Every row comes from one small tree of marks. The marks that hang from a mark follow it in brackets, in alphabetical order. Every link used is in the known rows. Which tree was each row made from?
In the rows, zero is written as 128.
Known rows
H[M N[T]]: [151 132  93 157 131 139 145 129 153 138 198 124 121 147 121 102 125 125
 133  98 121]
N[H[U] L]: [139 134 142 117 135 127 109 113 129 145  94 111 132 126 151 123 123 131
 119 143 116]
T[N]: [118 104 136 123 126 124 139  97 142 123 166  96 150 152 125  63 140 148
  83 136 165]
H[M N U]: [143 119 109 113 135 145 131 127 128 155 249 108 122 165 108 135 154 118
 130  97 113]
L[N[H T[M U[G X]]]]: [102 122 149 120 125 112 126 137 100 113  62 183 138  92 123 175 103 126
 139 149 133]
F[U]: [127 136 105 140 127 117 127  92 154 105 201  85 132 162 142 118 166 152
 111 137 186]
F[U[X]]: [115 125 110 132 124 124 126 125 138  96 192  80 116 148 135 123 194 155
 118 141 192]
T[M]: [133 112 127 113 136 111 124 112 150 110 198  95 136 153 117  63 158 139
 106 138 182]
H[M N[L T] U[X]]: [147 133 108 144 128 159 134 178 126 150 152 117  90 130 131 137 143 108
 149  87  65]
F[U[G X]]: [113 128 108 128 119 126 131 118 127  97 194  95 113 134 119 193 163 163
 139 136 208]
H[M N[L T[U]]]: [158 140 135 143 128 137 139 118 145 152 122 122 126 156 123 126 124  98
 122  98  82]
T[M N U[G]]: [108 108 168  85 118 115 135  85 118 127 125 118 178 158  90 102 135 126
  96 141 151]
L[N[H[M] T]]: [137  92 107 165 132 122 138 130 138 126 123 154 137  97 146 109  85 132
 127 136 115]
U[G X]: [116 113 127 118 125 130 139 127 125 102 181 111 104 121 106 181 137 161
 128 136 214]
N[H L T[M U[G]]]: [137 152 159 123 124 113 118 104 129 133   4 151 156 108 130 129  90 116
 136 149 108]
T[M N[H L] U[G X]]: [115  95 202  73 118 117 110 123  95 143  13 108 175 110  92 104 147 122
 117 155 117]
N[H[M U[G X]] L]: [139  92 143 105 123 144 118 154 100 146  99 108 122  92 109 176 122 130
 155 137 112]
L[N[H[M] T[U]]]: [128 103 135 150 129 118 139 115 125 129  76 167 154 117 141 122  94 116
 112 145  96]

Write each row's tree
[153 166 112 158 135 133 130 121 161 140 153 121  99 141 148 133 110 127
 130  94 127]  H[N[L T]]
[124 154 110 136 133 124 118 130 131 129  79 149 148 121 154  58 121 124
 130 150  93]  N[H[U] T[M]]
[104 125 114 128 128 127 121 164  96 120 104 183 118  81 139 180  97 132
 159 136 110]  L[N[H[U[G X]] T[M]]]
[114 132 142 126 128 106 126 103 116 121  73 189 153 107 131 166  77 122
 133 146 128]  L[N[H T[M U[G]]]]
[133 163 112 122 127 145 120 168 117 143 144 138  89 119 121 182 130 115
 170  89  96]  H[N[L T[M]] U[G X]]
[ 96  96 172  78 116 122 134 119 101 118 114 112 161 143  83 109 163 130
 103 145 156]  T[M N U[G X]]
[113 110 161  89 130 115 124 129 121 104 139 101 137 158 103  82 191 125
  99 151 172]  T[M U[X]]
[147 137 120 151 132 119 128 129 164 116 109 111 121 131 147  59 120 124
 119 127 128]  N[L T[M]]
[154 156 117 140 137 124 120 133 159 141 157 117 112 142 134  85 130 115
 137  94 115]  H[N[L T[M]]]
[133 170 110 145 132 151 128 162 128 142 135 129  78 134 150 156 141 120
 143  92  91]  H[N[L T] U[X]]
[121  92 117 112 121 149 142 150 107 122 190 112 110 125  98 180 140 137
 142 127 149]  H[M U[G X]]
[106 121 116 133 134 125 116 171 106 119 102 168 119  97 154 111 129 125
 139 142  96]  L[N[H[U[X]] T[M]]]
[137 163 121 155 131 133 120 126 137 140  44 141 124 112 174 111  96 127
 128 141  82]  N[H[U] L T]
[142 181 137 140 125 132 137  97 138 144 109 151 112 145 126 213  92 117
 136  97 123]  H[N[L T[U[G]]]]
[130 107 101 159 132 134 134 139 122 137 123 168 133 105 157 130  86 121
 132 133  75]  L[N[H[M U] T]]
